What can hang from each mark:
Q522: Q139 Q937 Q938
Q172: Q139 Q248 Q522 Q938
Q937: Q172 Q248 Q522 Q938
Q938: Q172 Q248 Q522 Q860 Q937
Q248: Q139 Q522
Q860: Q139 Q938
Q139: Q172 Q248 Q522 Q937 Q938

Every row comes from one small tree of marks. The marks that hang from a mark follow it in brackets, in the order of their numbers. Every link used is in the known rows. Which tree was each row made from?
Known rows:
Q860(Q139(Q248 Q938(Q522 Q937(Q172)))): [  1  11  -5  23  15  19   8 -19  34 -40  23   8 -22 -16  -1 -30 -23   6
  40  12  -9  -4  25  21   1   3  -5   8  -3 -13  14 -36  -5  -4  26]
Q938(Q248): [ -3  -6  -1 -20  -8 -22  -1   2 -22  15 -11   9   4   1  -3  11 -16   3
   4 -10   2  10 -14 -10  -2   1   3  17   4  27  -2  17   0  -8 -13]
Q937(Q172 Q248(Q522) Q938): [ -8  -5  11 -24   3 -40  25   3 -28  -2  -3 -16  -7  18 -10  15  32 -26
 -11  -5  -5  22 -14  22   4  -7   9 -15  19 -19 -10 -28  -7 -40  15]
Q522(Q938(Q172(Q139) Q248 Q937)): [ -8   3 -29  18  16  12  -9  25   4  24  -1  38   8  -6   8   2  -2 -31
  33  -1   3  22  -2  -5 -12  13   4   7   0  26  23   9   6   1 -14]
Q172(Q248(Q139(Q937) Q522(Q938(Q860)))): [  4   8  11  -3  16  24 -24 -14  24 -20   9 -17   0  -1  -3 -12 -13   7
 -15 -11  22  15  -6   0  -2   4   4 -18 -12 -13  -4  10  15  19  -9]
Q522(Q139 Q938(Q172 Q860 Q937(Q248))): [ 10   8   0  15  -6  14   9  17   4   3   6   3  33   8  12   0  14 -35
  -4   3  17  45  -5  -7 -30   5   7  -6   1  20  -3  -6   1  30 -10]
Q522(Q938(Q172 Q248 Q860)): [ 15  -3 -15  -6   2  -5  -8  27  -7   6   4  10  22  14   8   4 -13 -25
  28  -4  -2  36  -8  -3 -16   6   8   6   1  56   5  15 -16  20 -23]
Q860(Q139): [  1  -6 -15 -22  -7 -12  -3 -10   3   4  -3   5  -5 -18 -18   8   6  47
 -10  -4  13 -18  -8  -6   2  -4   3  16   6  12  -2  -8  -8 -14  -2]
Q938(Q248 Q860 Q937(Q522(Q139(Q172)))): [ 25   7 -10   1 -31   6   5   9 -20   2   5   1  32  26  20 -16 -22 -23
 -19  -3   6  20  20   0 -22   9 -10   7   9   3  -8 -21   5  13  -1]
Q937(Q172 Q248 Q522(Q139(Q938))): [-19   3   6  -3  17  -5  42 -10 -10  -7 -11   0   9  25 -15   0  39 -14
 -24   7 -21   9   3  21  -2 -11   1 -13  10  -7 -15 -22   0 -21  21]
Q522(Q139(Q172)): [-11  -1   4 -17  12 -15  -1   3 -15  27  -8 -16  13 -50  -3  18  41  10
 -18   1   4 -28  -6 -12  12   3  -3  -8   2   3  -4 -12   2  -1  -7]
Q139(Q522): [-10  -1  -8 -13  -2 -24  -7  -9  -5  12  -2 -15 -17 -20  -7  19  15  29
 -56  -1  -4  -5  -6  -6   8   2  -5   6  -2  -1  -4  -9  18   2   6]
Q938(Q172 Q248 Q522(Q139) Q860 Q937): [ 21  16 -21  19 -24  16 -10  36  22  -2  15  29  22  12  26 -14 -21 -51
  29   5  16  54  15  -3 -25  10  -4  12   9   8  -2 -19  16  35 -14]
Q248(Q522(Q139(Q937 Q938))): [-15  15  16   0  33  37  -3 -23 -15 -18   4 -27 -11 -48 -15 -14  25   5
 -64  -5  12 -17  -3 -14  21   6  -8 -26  22 -33  -9 -24  16  20  -4]
Q139(Q172 Q248 Q937(Q938)): [  9  -6  26  -2  10  -2  14 -16 -62   8   2 -33 -20 -24   2  -8  -1 -18
   8   2 -13 -35  -5  -4  18   0  -2 -14   1 -14  16  27 -19 -19  23]
Q172(Q248 Q522(Q938)): [-28  -7 -11   3  17  -8 -19  -8  29  46 -28   0  18  25 -10  12  27  12
  -9  -4 -21   5 -18   8   4 -26   4   1   8  24   5  29 -18  -2  -6]
Q938(Q522(Q937) Q860): [ 21   2   1  -3 -46 -24  -4 -14  22   0  11  -5  -1   2   9   5 -18  -1
 -21  -1 -14  35   1   3  -2   2   0  14  21 -13  -8   2   7  22 -17]
Q248(Q139(Q172(Q938(Q937)))): [ -5  -5  27  -2 -21   3 -12  -6  -1  11   5  11  -1 -15   5   9  15  18
  18  -1   9 -25 -10 -15  16  -1  -2   7 -24 -10   8   3  -4 -38  -5]
Q937(Q172(Q248(Q139 Q522)) Q938(Q860)): [ -5  -1  11 -17  -3 -18   4  16  26 -20  11   6 -15  35   2  -4   4  -4
  17  -5  16  11   0  33  -3  -2   3  -9  -3 -20  -3  -2   0 -21   6]
Q522(Q139 Q937): [-11   7  26  -6 -20 -13   5 -15  12  26  -4  -5  13 -33  -9  20  24  15
 -49  -1  10   0 -16  -5  11   5  -1  -1  25  -1 -14  -6  10  17 -30]
Q937(Q172(Q139) Q522 Q938(Q248)): [ -8  -5 -30 -15  -8 -40  31  20 -20  22 -15  39  -3  58  -8   0   8 -34
   6  -4 -32  11   7  43  -4  -6   1  -1  22  -4   9   2 -21 -53  18]
Q139(Q248 Q522(Q938(Q172 Q937))): [ -9  11   3  32  22  10 -15   2  19   0  20  -7  -6 -25   9   0  -4  -8
  -7  11   0  13   0  -6  -1  15  -4  -2 -16  22  12 -13  13  20   9]
Q522(Q139(Q937 Q938(Q172(Q248)))): [-18   6  -2  31  43  71   6  -1  -5  11  -3  -5 -18 -28  -1 -10  46 -25
  21  15  12 -24  -4 -15   9  -8  -3 -16   0   9  12  24  19  15   3]
Q248(Q139(Q172(Q938(Q860))) Q522(Q937)): [ 14  -4  49 -13 -28   0 -15  -7   8 -15  12 -21  15  -6   7  10  -5  20
  -9  -5  14 -22  -3  -8  17   8  -2 -12 -12 -14 -19  -8   2  -4 -32]
Q522(Q938(Q860(Q139(Q172)))): [ 24  -7 -19 -24   5   4 -12  -5 -10  -7   8 -25  22 -28  -7   3   3  33
  -5  -5   1 -14   8   2  -5   1   3  -4  -3  25   1 -12 -31  13 -13]
Q860(Q139(Q938(Q522))): [  6   1 -23 -10  13  30 -11 -15  10 -23  12   7 -14 -14 -15  -9  -6  36
  -4   4  -9  -2  13  -3  12  -8  -2   7   6 -12  -4 -21 -12   4   4]
Q937(Q248(Q139(Q172) Q522) Q938): [  8  -9  34 -33  12  -5   0   6 -50 -13   6 -18   0   8  -3  16   3   5
  -4  -3  15   2  -6  -8  14   0   5 -16 -17 -40 -22 -19   7 -29   9]
Q860(Q938): [ -6  -8 -26 -14  -3 -16   2 -15 -31   4  -5   5 -10 -16 -14  12   4  41
 -29  -9  -3  -5 -13 -12   8   6   7   8  29  11   2  -4 -38  -7  -3]
Q172(Q248(Q139) Q938(Q522)): [-17  -5   5   0  -4  15 -20   2  51  14  -5  32   0  29  -2   9   8   9
  38   0  -6   5 -10   2   9 -22   4  -3 -26  -6  -6  24  -7 -27  -5]
Q139(Q172(Q938(Q248 Q860 Q937))): [ 22  -9   6   0 -40  10   0   6 -30   4   0  -2  18  21  24  -7 -22 -21
  27 -10   2  -2   3 -11 -12  -4  -3   8  -9  28  11  24 -21  -7 -16]

Which tree is each row?
[-10  -5 -17  17 -31 -49  31   8  10  14 -29  11   2  53  12  -7   6 -27
  12  -3 -14   0   8  24 -32 -12   0  21  -7 -14  21  19   9 -19  29] => Q938(Q860 Q937(Q172(Q139 Q522) Q248))
[  1  -4  -8  26   4  47   5   1  -9  -8  -7   7  -1  33  -2 -12   5   9
  26  16  10  -3   4 -13 -10 -20  -2  24  -6   1   5  -8   7  -5  18] => Q860(Q139(Q938(Q172(Q522) Q937(Q248))))
[ 30   6 -34  -1 -43   2 -12  -6  31 -21  20  12  -4   7   7 -18 -32  19
  -3  -2  11  29  17   3 -19   1  -3  26  10 -16   3 -27  -2  12   4] => Q938(Q522 Q860(Q139) Q937)
[-13  -7 -31  26  -6   0   1   6  -5  33 -20  24  -3   5  -5  16  17  15
  -4   9 -14 -23  -4  -3  10   1   1  10  32  -1  11   4 -22   1  -9] => Q860(Q938(Q172(Q139 Q522(Q937))))
[-23  15  34   2  19   5  10 -18  20 -14   9 -20   1 -46 -13   6  40   3
 -45   3   5  -6  -1  16  25  11  -5 -21  32 -18 -15 -51  18  12 -23] => Q248(Q522(Q139(Q938) Q937(Q172)))
[-23  -6  14  35   3 -23   6  12  25  32 -23  19  -1   9   5   4  -2  -5
  31  14 -16 -38  -4   2   3  -2  -3  13  -5  10  13  39  11   1   3] => Q938(Q172(Q139(Q248) Q522(Q937)))
[-27  -4  -8 -10  13 -27   7  21  13  10 -21  19  11  11  -6   8  19 -23
  23 -15  -9 -20  -3  23   4  -2   2 -18   1  14   4  -7 -11 -41 -12] => Q937(Q172(Q139 Q938(Q248(Q522))))
[ 13 -11  15  15 -39 -18  14   7  -5  20 -18 -10  17  50  13  13   0 -20
  10  10  -7  19 -12  -7 -16 -15   4  21   6  15  -8  26  14  11  -6] => Q938(Q172(Q522(Q937(Q248))) Q860)
[ 35  -3  -7  -1 -24  19  -8  -1 -34   4  -3 -18  15  10  17 -11 -18 -47
  31  -6 -21   4   9  -5   2 -11  -1 -12  -5   4   3  21 -21  -4  -8] => Q139(Q172(Q938(Q248 Q522 Q860)) Q937)
[-13  -3 -23  -2  29  -9 -11  38  -6   8  -9  24  -2  -7   4   8  -2 -19
  31  -3  12  -5  -1 -10  -3  14   1   1  -3  15   3  -7  25  -8  -8] => Q938(Q172(Q139) Q248(Q522))
[ -9  -9  12  25  13  -2   5  14   8 -16  -7   2  -7  32  10 -23 -22  -2
  32  11 -19 -29   5  -1  -9  -9  -6  14 -12  28  15  45 -13  20  17] => Q139(Q248 Q938(Q172(Q522) Q860))
[ 31  -5 -11  -6   0  -2  -6   2   6 -28  14 -17   8 -11  11 -17 -42  17
  38   4  -4 -22  27   3 -11   2  -3   2 -21   7  -3  -6 -15  17  16] => Q938(Q522 Q860(Q139(Q172 Q248)))
[  7   4  22 -13  -7   1  -7 -10 -25   2  -5   9 -10  -6  -7   0 -27   4
   3  -7  19   6 -14 -16   8   7   3  14 -15 -10   0  23  23 -11  -8] => Q938(Q248(Q139(Q937)))
[ -4   1  10   3  35  37   1 -18  -4 -42  11 -20 -21 -17 -12 -16 -30  56
 -25   8   4 -44  21  -5   5   1 -10  -4 -25  10  -6  -5   2  26  15] => Q860(Q139(Q248 Q522 Q938))
[ 18   2  44 -23 -40 -12  -6  -5   3 -25  23   0  -7  19  -1   3 -26  21
 -49  -8  20  22  -6   8   8  12   0  -1  17 -39 -20  -8   5   9 -25] => Q248(Q139 Q522(Q937(Q938(Q860))))
[ 12  14   5 -10  23  15 -16  -8 -17  -5   8 -51  27 -56  -2  -7  25 -15
 -55 -10   8  -4   5  -4   7  14  -2 -40  14 -17  -9 -33  -3  33 -16] => Q248(Q522(Q139(Q172 Q937) Q938(Q860)))
[-13  10  11   3  12 -19  -3   3  33   3   1   6  13 -18  -2  -3  -9  -2
  -6   1  -7   4   2   2   0   3  -2  -9  -2  -6 -12  -6  -1  18   3] => Q938(Q522(Q139(Q248)))
[-12  -2  -1 -11   4 -19 -18   1  -2  34 -25   8  35  27 -11  11  -5   1
 -19 -11 -21  24 -15   4   3 -14   3   7  13  27  -3  14 -22   3 -21] => Q172(Q522(Q938(Q248)))
[  7  -2 -31  16  16  60 -13  -5   5 -14  12  -4  -1 -14  -7   9   3  38
  15   8  35  -9   0 -12   6   6   6  -5  30  17 -14 -45  -9  14 -21] => Q860(Q139 Q938(Q172(Q248(Q522(Q937)))))
[ -8  -2  -1 -13 -10 -20  24  -4 -12  16 -17   3  25  33 -12  10  21   0
 -45  -1  -6  20  -9  -1 -12 -10   4  -4   8  -4 -26 -11   4 -14  13] => Q937(Q248 Q522(Q139))
[ -8  -5 -36  15  13   5 -14  19  31  26   0  16 -14   1  10  13  26 -24
  60  13  -8  20  -6  -5   0 -12   4   9  -3  15   8   9  17 -11  10] => Q938(Q172(Q248) Q522)
[-13  10   7  27  14  -5  11 -17  26 -27  18   6 -29 -14   8 -22 -13 -20
  35   9 -24  10  14  18   6   6  -6   8  -1 -15  19 -14   3  -6  27] => Q139(Q248 Q938(Q522 Q937(Q172)))
[  6  -1 -27   9  -3  28  14   1 -23   9  -7 -11 -36  28   8 -13  -1 -18
 -35  -3  -3 -22  17  14 -12 -10  -7 -19  -7 -25  18  46   7  16  22] => Q172(Q139(Q522 Q937(Q938(Q860))) Q248)
[ 40   5   4 -10 -14  13 -17   2 -28 -16  10 -10   1  -3  16 -14 -44 -24
  33  -1   3  16  16  -8   0   9  -2   5 -25 -25  -2   7  20  10   0] => Q938(Q248(Q139(Q172 Q937)) Q522 Q860)
[-17   1  -4  27 -11  -6   0   1  39   6  -3  35  -5  12  10 -14 -20 -13
  26  -3 -21 -14   8   5  -4  -5  -3  -2 -15 -13  17  25 -16 -17  14] => Q172(Q139(Q248) Q938(Q522 Q937))
[ 22  -8  19 -26 -13 -12  -7  14 -28 -11   2   1  11   4  14   2 -38   8
  33  -5  16  -7   6 -11  -6  11   1  14 -32  13  -4  20   8   4 -12] => Q938(Q248(Q139(Q172)) Q860)
[ -1  -5  28   8 -12  26   0  11  10  22   9  23 -18  19   4  18  14  -5
  39  15  18   8 -17   1  14  -5   5   6   0  -2   0  28  13 -15 -14] => Q522(Q937(Q938(Q172(Q248(Q139)))))
[  5  -2   6   2  -9 -13  16   0  31 -29   2 -16   5  16  -3 -12  -9  22
   2   1  -3 -45  17  30 -12  -7  -4 -11 -27  31  -1  -6 -28  -4  11] => Q937(Q172(Q938(Q860(Q139(Q248 Q522)))))
[ 11   2 -17  13 -16  -8  -9   9  16   5  17   9   1  -6  12  -3   8 -16
   7   1   3  36  -8  -5 -14  11   4  15  12  27  19  -1  -5  12  -8] => Q522(Q938(Q172 Q860 Q937))
[  3   1  13   5  20  40  17 -34 -58 -16  -4 -45 -31  -7  -8  -2   6   1
 -52   4  -7  -8   3 -19   8  -7  -5 -12 -12 -22  -4  10  28  13  23] => Q139(Q522 Q937(Q248) Q938)
[-17  13   2  -3   3 -24  18 -13   4  23 -11 -12  -7 -48 -15   5  58 -20
 -22   0   2 -13 -13  13  12   2   1  -8  20 -13   8 -16   6 -17   5] => Q522(Q139(Q937(Q172)))
[-19   2  20  -9  36 -24 -16 -10  16 -12   5 -17  11 -24 -11   2 -14  17
 -23 -10  -4   4 -13  -1   8  11   4 -19   2  14  -9 -11 -10   8  -5] => Q139(Q248(Q522(Q938)))
[ 15  -1 -54 -13  -4  16 -13 -13  -5 -16   8  13  -1 -14 -18   1 -13  51
 -16  -2  -1   8   9  -4   4   1   6   6  29  -8  -9 -43 -45   1   0] => Q860(Q139 Q938(Q522))
[ -9  -3  30 -25   9 -20  -5  -2  -6 -18  -2  -4   0   6  -9  15 -10  25
 -13  -8  25  13 -16 -17   0   5   7   0 -21 -26 -26 -14  30 -16   3] => Q937(Q248(Q139 Q522))
[-22  -2  -3   5  24 -23   7   2   4   2 -10  -2 -21 -15  -1   3 -17  22
 -22   0  -8 -45  11   0  -3   8  -7  -5 -30   2   7  24  18  11  21] => Q172(Q139(Q248 Q522))
[-11  -3 -28  13  14  -6   6   8 -13  29 -13  14 -31 -33  -3   5  33 -20
  19   6  -3 -30  -9 -12   6   5   2   6  -1  -2  28  25  18 -21  14] => Q938(Q172(Q139(Q937)))
[ 17  -2  18 -11  -4  16   6  -4  -3 -46  10   7  -8  36   4 -11 -39   8
   9   2  -5  30  12  -7 -11  -5   3   6 -30 -27 -16  19  11  16  10] => Q937(Q248(Q139(Q938(Q522 Q860))))
